Every row comes from one small tree of marks. The marks that hang from a mark follow it in brackets, in alphabetical order. Every link used is in the known rows. Which tree was each row made from?
Known rows
D(P(V(A))): [  3   0  -3  14  30 -32   1  15  -2  -3  -1   7  -7  11 -26   7  -3 -16
   5  21   8   4  35   4  31   2  -1 -10   0   2 -11  25  20  32  -5  10
 -13  20  10   7  -7   4 -24  -1  -3  -4  -7  47  -7  25  11  13  -2  -1
  -8]
P(A D V(L(Z))): [-11  -1   5  20  15 -50  21   6 -25  -3  40  -5 -13  15   3   6  -6 -30
  33  41   7   6  26  -8  26   5 -10  -3   8   0 -15  19  11  16  16   6
   2  25   5   7   9  -9 -30 -24   2 -28 -17  20  -8 -15  10  20   2   7
 -18]
J(L(D P)): [ -3 -10  -4  -7   5 -37  14  -6  -8   0  35  13  -6   7  32   7   3  -9
  18  16   5 -31  11 -20  22  -2 -20   8  -6  13 -16   8  -3  16   7  -6
  -7   5  13  -1  14  -8  -1  -9 -11 -15 -16  48  -7   8  20   1   6   8
 -29]
Z(A L(D)): [  0  -2  -8  -6  -1 -33   1 -10 -17  12  14   4   0  -5  17  16   2   3
  10  15 -10 -21   5  -1  10   9   0  13   6   3  -5   4   7   2   5   2
   1 -10   9   0   7  -6 -25 -14 -16 -27  -6   8  -2  -4   7   5   2 -11
  -1]
B(V(A L(P Z))): [-24   1 -10  10  21 -20  24  38 -19  -5  39 -15 -16  20  39 -13   1 -26
  29  -3   3 -16  38 -32  24   7 -19   3   8  15 -34  21  12  23   8   1
   0  22  18   1  11 -22 -23 -12   8 -15  -9  26  -9 -21  17  31  -2  20
 -16]
L(D): [  1  -6  -3  -4  -1 -12  -1  -6   0   3  13  18   1  -3  17   8   0   3
   1  10   5  -6  -2  -3   5  -2 -11  11  -1   3   0  -8   4   3   4   1
   3  -3   6  -1   4  -5  -1  -5  -7  -9  -6   8  -2   6   9  -3   4   1
 -13]
L(P): [ -4  -2  -3  -2   8  -6  13   3  -1   0  14 -13  -7   8   7  -1   2  -7
  10  -6  -2 -10   9 -14  12   0  -3   7  -1   6  -9  -1   1   7   3  -8
  -5   3   5   0   4  -8  -2   1  -4   1  -6  19  -3   1   7   4   4   6
 -10]
B(V(A L(D))): [-18  -2 -12  -1  11 -24   1  29 -17  -2  17  15  -3   3  46  -5  -2 -10
  13  14   7 -10  26 -16  19  -4 -24   2   8  16 -16  14  22  16   5  24
   5   6  24   2   7 -11  -5 -11   0 -17  -1  11  -8   2  16  25  -4   9
 -27]
E(A J(D) K): [-10   0   0 -13 -11 -23   0   0   3   9   5  14  12  -2   5  11  -6 -20
  15  12   5  -1  -3   2   6  -5   6  -1   5   1  32  14   2  22  13  18
 -12  -9  13   2  12  -3 -33 -13 -28   5  -9 -15  -1  24  21  -7  -1  12
 -11]
V(A L(P(D) Z)): [-12  -7  -4  15  12 -41  23  34 -17  -2  69   4 -16  26  32 -11  -3 -45
  30  11   8 -16  30 -30  28  14 -34  13   5  10 -22  21  13  37  18   3
   1  24  11   5  15 -21 -33 -18   0 -25 -22  22 -10  -9  14  26   4  26
   6]
V(L): [-12   1  -1  -4  -3  -9   1  10 -10   0  20  -7  -3  -3  12 -19   1 -13
   7   6  -1  -3  12  -6  14   1  -6  -3   4   2 -10   6   7  -2   6  11
   5   5   3  -1   9  -4  -7  -3   4  -5   6  -6  -2  -3   3  13  -1   4
  12]
D(P): [ -1   0  -2   5  11  -1  -1   4   3   2  13   9  -1   2 -20   4  -1 -10
   5  -3   4  -3  14  -2  10   1  -2   1   2  -2  -1  12   8  -5   2  -2
  -9  12   7   1   1  -1 -17   1   1   3  -8  23  -1  10   8   4  -3   2
   4]
J(D(P) L(Z)): [ -3 -11   3  10  15 -32  20   4  -9   4  36  20  -1   7  -7  15  -7 -16
  28  21   9 -21  12  -5  25   9 -25  -4  -4   2  -9  29   0  23   4  -5
  -8  16  -1   1   7  -8 -38 -12 -19 -13 -25  61  -2   5  18  -2  -7  11
 -11]
P(A D): [  3  -4   3  18   3 -27   1   0 -10   2  20  11  -4  11   0  17  -5 -14
  19  14   7   4   5  -2  -1   1  -5   6   6  -2   7   9   8   8  11  -2
  -2   4   8   6   7  -2  -8 -15   3 -13 -14  11  -4   1  -1   3  -2   7
  -9]
E(A K): [ -3  -1   6  -3 -14  -5  -1  -3   5   4   0  -4   3  -4   4   5  -3  -7
   4   8  -2   2   4   2  -4  -4  14   3   9  -2  20   9 -13   5   6 -14
  -4  -5 -15   1   7  -5 -34 -14   3   4   2 -37   0  10  10  -5   7   8
  -2]
D(P(A V(L(Z)))): [ -8   2   4  22  29 -33  13   7 -17   0  33 -16 -13   8 -19   3  -4 -32
  35  26   8   5  48  -4  37   4   1  -9   7  -5 -27  28  18  -3   7 -12
  -7  33   7   5   8  -8 -46 -19   9 -20 -12  44  -8  -9  18  22   2   5
  -8]
L(P(A D V) Z): [ -3  -3   5  23  24 -51  29  -4 -14  -3  37  -8 -17  26  -6  21  -5 -26
  36  29   7  -1  22 -17  24   5  -9   7   3   2 -18  12   3  21  13 -14
  -7  23   4   8   8 -13 -26 -20  -2 -22 -27  45  -9 -16  15  10   7   9
 -39]
Z(A): [ -4   3   1   6   3 -14   2  -6  -9   4   4  -4   3  -2 -11   3   1   0
   1  12  -5 -10  12   4   8   6  11  -5   2   2  -1   6   4  -9   1  -6
  -4  -2  -5  -1   4   2  -7  -4  -6 -11   1   4  -2   1  -2   6   1  -4
  20]
Z(A L(D(P(V)))): [ -3   2  -8  -1  24 -53   8 -11 -19  10  13   8  -3   0 -17  24  -1  -2
  13  35  -6 -16  30   1  34   6  10   4   7   3 -15  21  16   6   3  10
 -13   8  19   3   4  -1 -44 -12 -18 -26 -14  53  -5   7  15   9   0 -19
 -13]
B(V(A)): [ -9   1  -9   8  11  -6   0  22  -6  -5 -14   6  -2   9  14   2  -3   1
   7  -2   3   0  15  -6   1  -1  -8  -3   4  10  -5  12  10  18  -6  10
  -2   6  15   2  -3  -3   5  -3   4  -1  -1  11  -4   1   1  13  -8   4
 -21]
L(D P Z): [ -3  -8  -3   0   6 -15  18  -3   0   3  42   5  -9   9  30   9   0 -12
  21   4   5 -20   9 -23  13   6 -19  20  -2   5 -21  -6   1  11  10 -23
  -3  13   2  -1  13 -22 -18  -8  -5 -17 -22  29  -5 -18  21   2  10  12
 -23]
V(L(D P(A))): [-10  -6  -5   7   9 -33   6   7 -18   6  47 -10 -12   5  34  -3   3 -28
  33  14   2 -13  30 -20  33  -3 -16  12   5   6 -20   7  19  -1  15  -8
   0   7  17   2  18 -17  -7 -17   3 -20 -11  27  -9  -3  22  21   7  12
 -16]
E(A J(L(D P))): [ -7  -7  -7 -17  -3 -60  10 -13  -1   4  18   9  -1   9  29   9   7 -17
  32   7   5 -33  21 -27  18  -7 -13   6  -9  12  12  27   0  29  12   3
 -15  16  31  -2  21  -1 -21 -11 -20  -8 -23  39 -10  21  31   2   3  19
 -23]
J(L(D P Z)): [ -2 -11  -2  -2   5 -35  24  -7  -7   0  46  10 -10  12  37  10   1 -15
  26  15   8 -32  13 -23  21   5 -27  14  -7  10 -28   9  -9  19  11 -22
  -3  16   4  -2  16 -16 -18 -13  -9 -23 -23  50  -7 -14  23   2   8  15
 -34]
K(W): [  4   9  -2   7  -1   2  -4  -2  -4  -1  -3  17   0  -4   7  -1  -2  -9
   5  -6   5   5   5  12   6   0  -4   4   2  -2 -21  -2 -18   2  -1   2
  -2  -5   8   1  -3   0  -2  -2   4  -6   0  21   0  -7   8   0   4   4
   6]
B(V(A L(P))): [-26   1 -12   4  20 -23  17  39 -20  -5  23 -11 -12  15  33 -16   2 -20
  21  -4  -1 -12  36 -25  28   0 -18  -1   8  17 -24  19  18  23   3  17
  -2  10  22   1   7 -14  -3  -7   2  -6  -2  24  -9  -2  14  31  -5  14
 -17]
V(L(D P Z(A))): [-16  -4  -4   4   9 -34  25   7 -21   7  63  -9 -10   4  29  -5   3 -27
  30  22  -1 -30  34 -25  36  11 -11  13   5  10 -31  10   9  -2  18 -12
  -1  13   5  -2  23 -24 -31 -15  -8 -32 -16  21 -10 -19  21  22  11  14
   8]

Which tree is each row?
[  0  -1   4  19  17 -44   8  -7 -13  -3   8   6  -6  13 -14  20  -7 -11
  19  34   5  10  13   0  17  -2   1  -3   4   0  -1  11   8  13   6   8
  -3  12   4   8   1   3  -8 -15  -2 -15 -14  27  -6   7   3   6  -1  -3
 -29] | P(A D V)
[ -4  -3 -10  -8   6 -41  14  -6 -19  13  28  -7  -6   3  23  13   4  -5
  20  10 -14 -31  16 -15  22   9  -3  18   5   8 -16   5   7   5   8  -7
  -5  -6  18  -1  12 -13 -24 -15 -17 -26 -11  29  -6  -7  12  10   6  -6
  -6] | Z(A L(D P))
[ -7   7  -1 -14 -15  -8  -7  -4   7   4  -9   5   7   3   3   3  -1 -20
   7   3   7   1   2   2  -7  -6  15   1   5   0  26  10  -6   8  13   4
 -13   1  18   0  14   0 -34 -12  -9   6  -1 -26  -2  11  17  -4   4  12
  -3] | E(A J K)
[ -2  -1  -6  -5   4 -35  19   8 -13   5  31   1 -10  17  17  10   0 -13
  20  -2 -10 -17   3 -20   5   7 -16  22   7   6  -4   4   0  21  11  11
  -3   1  22   3   6 -12 -26 -11 -13 -13 -21  21  -2  -8   7   7  -2   0
 -13] | Z(L(P(D)))
[  3  -8  -3  -1   9 -27   1  -4  -4   2  24  33  -1   2   6  13  -2  -8
  12  21  11 -25  16  -6  18  -1 -19   4  -4   7 -10  20   5   9   6  -3
  -9  14  16   0  10  -2 -20  -9 -10 -14 -17  55  -5  21  20   1  -1   6
 -19] | J(L(D(P)))
[ -8   9  -2  -6 -11 -23   0  -1   0   9  -1  29  12  -5  11  14  -8 -28
  20   8  11   4   2  12  12  -4   0   2   9   0  10  13 -18  27  13  19
 -16 -14  22   2  10  -2 -36 -15 -28   0  -7   8  -1  15  29  -9   3  16
  -2] | E(A J(D) K(W))
[  1 -11  -3   7   6 -46   8  -7 -15   4  30   8 -10  11  30  15   2 -16
  35  20   6 -24  17 -13  25  -2 -18   8  -5   9 -17  15   3  13   8 -24
  -6   7  15   1  17  -9  -3 -16  -6 -23 -16  57  -8   8  22   5   8  11
 -33] | J(L(D P(A)))
[ -1  -8   0   6   1 -39  13 -16 -15   4  38  18  -1   1  17  15  -1  -7
  17  36   7 -32  11  -5  14  10  -9   1  -3   8 -18  17  -8   6   7 -22
   0  12  -5  -3  16  -6 -26 -18 -13 -34 -13  33  -6  -4  12   1   6   5
  -9] | J(L(D Z(A)))
[  0  -1  -4  10  21 -62  20  -2 -23   4  17 -11 -17  22   2  23  -3 -17
  35  22  -9  -3  17 -12  24   4  -6  11   7   2 -10  13   8  25  10   6
  -6   8  23   8   4  -6 -28 -19 -11 -22 -23  46  -6  -4   9  11  -1  -8
 -36] | Z(L(P(A D V)))
[ -6  11  -7  -9  -7 -22   2   1 -13   3   9  52  11   4  21  10 -10 -36
  17  23  20  -9  -9  20  22  -3 -15  -3   4   7 -17   9 -25  29  11  26
 -16 -15  34  -1  13   2 -15 -12 -34 -13  -4  46   0  16  24  -8   2  11
 -24] | E(J(D L) K(W))
[  0  -3   0  13  19 -49   7  13 -10  -6   8  18  -5  18  -5  12  -5 -14
   3  32  10   5  14   2  18   2 -11  -3   1   6  -2  13  10  43   3  27
  -3  12   8   8  -6   5 -11  -6  -9 -14 -11  25  -8  17   4  10  -1   2
 -20] | P(D V(A))
[ -9  -9 -10  -1  10 -38   4  29 -13   2  47   1 -11  10  47 -13   3 -32
  19  11   5 -19  32 -23  40   3 -26  12   2  13 -24  10  22  30  10   8
  -1   8  20   2  12 -15 -13 -11  -3 -19  -8  21 -11  11  22  22   8  15
  -6] | V(A L(D P))
[ -3  -6  -1  16  26 -53  28  16 -10  -6  39   4 -16  32   7  13  -4 -30
  24  24  10  -8  26 -18  28  10 -20   8  -1   9 -21  14   6  50   9   2
  -7  26   6   8   1 -13 -27 -12  -8 -20 -27  43 -11  -6  15  14   4  12
 -28] | L(P(D V(A)) Z)
[-26   1  -9  -9   5  -8   8  12 -13  -1  21  12  -1  -3  35  -4   0   2
  11  12   3 -11  16 -17   8  -9 -12   3   8  13 -10   4  15  -5   7  24
   6   3  21  -2  10 -13   6  -9  -2 -11  -3   5  -4 -10  14  14  -5   4
 -35] | B(V(L(D)))
[ -4   3  -4   9  10 -14  -6  10  -4  11  14  29   7   9 -15  20 -10 -41
  29  17  18   3   8  10  19  -3  -2   0  10  -2   5  16  18   2  14   5
 -22  -1  32   5  18  -6 -31 -17 -27  -3 -13  38  -2  25  24   1  -3   9
 -18] | E(J(D(P(A))) K)
[-20  -3 -10   6  10 -22  12  29 -17  -2  33  11  -8   8  47  -3  -2 -15
  23  12  10 -11  23 -20  16   3 -29   6   8  13 -23  13  19  18   9   7
   6  18  17   1  10 -20 -20 -17   6 -25  -9  16  -9 -16  19  23  -2  15
 -24] | B(V(A L(D Z)))
[ -2  -5  -1   9   2 -19   9 -12  -8   6  31  11  -1  -1  11  13  -1  -5
  13  24   5 -19   8  -4   8  10  -4   8   1   3 -13   2   4  -3   9 -21
  -1   6  -7  -1  11 -11 -26 -12 -10 -26 -12  12  -4 -15   9   2   8   3
   5] | L(D Z(A))
[ -4  -8  -2   1   4 -42  23   3 -11  -2  40  18  -7  21  13   8  -1 -15
  20  18   2 -25   7 -21  14   2 -21   7  -3  13 -11  17  -7  27  11   5
  -8  11  11   2  12  -3  -5 -10 -13 -13 -22  44  -5   8  10   5   1  12
 -24] | J(L(P(D)))
[-25   6  -3   2   9   1  20  17 -15  -4  21  -8  -7   4  23 -10  -3  -5
  17   2   1  -4  17 -16   3   0 -10  -1  11   8 -18  13   2  -7   8   8
   5  16   9  -2   7 -15 -16 -10   7 -12  -3   1  -2 -31   9  19  -7   9
 -19] | B(V(L(Z)))
[  7  -4 -11   2  25 -54   0  11 -12   6   7  12  -9   9   4  21  -3 -14
  13  21   3  -8  29  -1  35   5 -14   8   2   2 -18  19  22  38  -1  14
  -9  13  26   6  -3  -3 -42 -13 -11 -21 -15  55  -7  17  20  11  -2 -10
 -26] | Z(L(D(P(V(A)))))
[  5  -4   3  22  26 -38   8 -10  -7   3  22  10  -9   7 -15  28  -6 -18
  32  31  15   0  32  -4  28   2  -5   4   3  -4 -20  14  17   3   7 -24
  -9  25   6   5   5 -11 -36 -18   1 -23 -24  60  -9  -4  25   7   6   1
 -41] | L(D(P(A V)) Z)
[ -4  -7   1   3   6 -25  26  -1 -11  -2  33  -7 -10  16  18   1   1 -15
  26   6   1 -27  12 -19  14   7 -17   5  -6   9 -25  15 -16  16   6 -25
  -4  19   0  -3  10 -10 -19  -9  -3 -13 -15  41  -4 -15  14   5   6  13
 -17] | J(L(P Z))
[ -5   8  -5 -16 -12 -10  -2   0  -4  -2   4  28   6  11  14   0  -5 -23
   6  21  15 -13 -11   7   4  -5   2  -4   1   7  -2   9 -14   9  11  12
 -13   0  31  -3  21   5 -11 -11 -21  -7   4  14  -1   9  14  -3   2   7
 -22] | E(J(L) K)
[ -7  -6  -3   6  17 -49   9  17 -15  -2  34   3 -10   8  28  -3  -3 -26
  18  40  13  -4  30  -9  39   6 -20   1   0   6 -33  14  18  33   8   9
   4  20   5   2   5 -12 -28 -15  -1 -30 -10  22 -10  -6  21  19   7   6
 -21] | P(V(A L(D Z)))
[ -9 -11  -7   6  10 -35  15  27 -13   2  62   0 -14  14  49 -10   1 -39
  29  11  10 -23  33 -28  35  10 -31  15   1  10 -32  11  17  31  14  -9
   0  20  13   1  16 -25 -30 -14  -1 -26 -16  23 -11  -9  24  22  10  22
  -3] | V(A L(D P Z))
[ -9  -3  -5   1  16 -48   1  18 -15  -2  21   5  -7   4  26  -4  -1 -19
   9  39  11  -3  30  -6  43  -3 -11  -3   1   8 -22  13  22  31   3  25
   3  10  14   3   3  -4 -13 -10  -5 -22  -2  23  -9  14  16  19   5   2
 -18] | P(V(A L(D)))
[ -2  -4  -2   9  24 -48  10 -10 -12   1  15  -7 -12   9  10  20   0 -11
  27  30   4  -4  25  -9  32  -6  -1   5   0   5 -18   3  13  10   5 -11
  -8   9  11   5   6 -10  -3 -12  -7 -18 -15  51 -10   5  22   6  11  -2
 -47] | L(D P(A V))
[-10   3  -6   2  21 -66  29  -3 -27   4  28  -9 -10  17  -6  18   0 -10
  19  29 -14 -20  19 -11  30   9   4   8   8   9 -13  15   5  24   9  18
  -8   4  16   5   7  -4 -33 -14 -24 -26 -19  38  -6  -3   6  14   1 -12
 -16] | Z(A L(P(D V)))
[  7 -10  -2  14   9 -39  -1  -8 -10   6  22  25  -4   4   1  21  -2 -17
  30  23  14 -17  23  -5  23  -1 -14   3   0   2 -11  27  11   0   5 -19
 -12  14  17   2  13  -2 -18 -19  -3 -21 -17  62  -6  20  21   6   2   7
 -23] | J(L(D(P(A))))
[  4  -5  -5   9  29 -42  -1  10  -3   0  13  22  -5   9  -7  18  -4 -17
   9  27  15  -4  34  -1  38   0 -11  -1  -3   5 -14  17  25  33   0  10
 -12  20  18   6  -2  -2 -21  -6  -9 -14 -13  58 -10  24  22  10   2   0
 -25] | L(D(P(V(A))))
[-14  -3  -2   4   3 -27  12   0 -19   8  52   3  -5  -4  24  -5   1 -19
  17  29   4 -24  24 -11  25  10  -6   6   5   5 -23   9  10  -5  15  -7
   4   8   1  -2  17 -15 -30 -16  -6 -34  -7   2  -7 -15  12  16   8   8
  16] | V(L(D Z(A)))
[ -5   3  -4  -6  -3 -24   9  -5  -4  -3  10  13  -1  15   7   1  -1 -18
  18   7  15 -17   1  -4   2   5 -14  -6  -8   4  -7  17 -10  13  10   0
  -7  22  25  -5  16   3 -16  -6 -15 -13 -11  32  -3 -10  11   0  -2  11
 -10] | E(J(L(Z)))
[ -9   0  -2  15  30 -35  13  28 -14  -3  33  -4 -13  14 -10  -8  -4 -37
  19  25  12  -1  48  -6  47  10 -11  -9   3   1 -30  32  19  27   4   5
  -6  36   9   4   3  -8 -47 -12   4 -18 -10  40  -9   1  18  26  -1   9
   3] | D(P(V(A L(Z))))
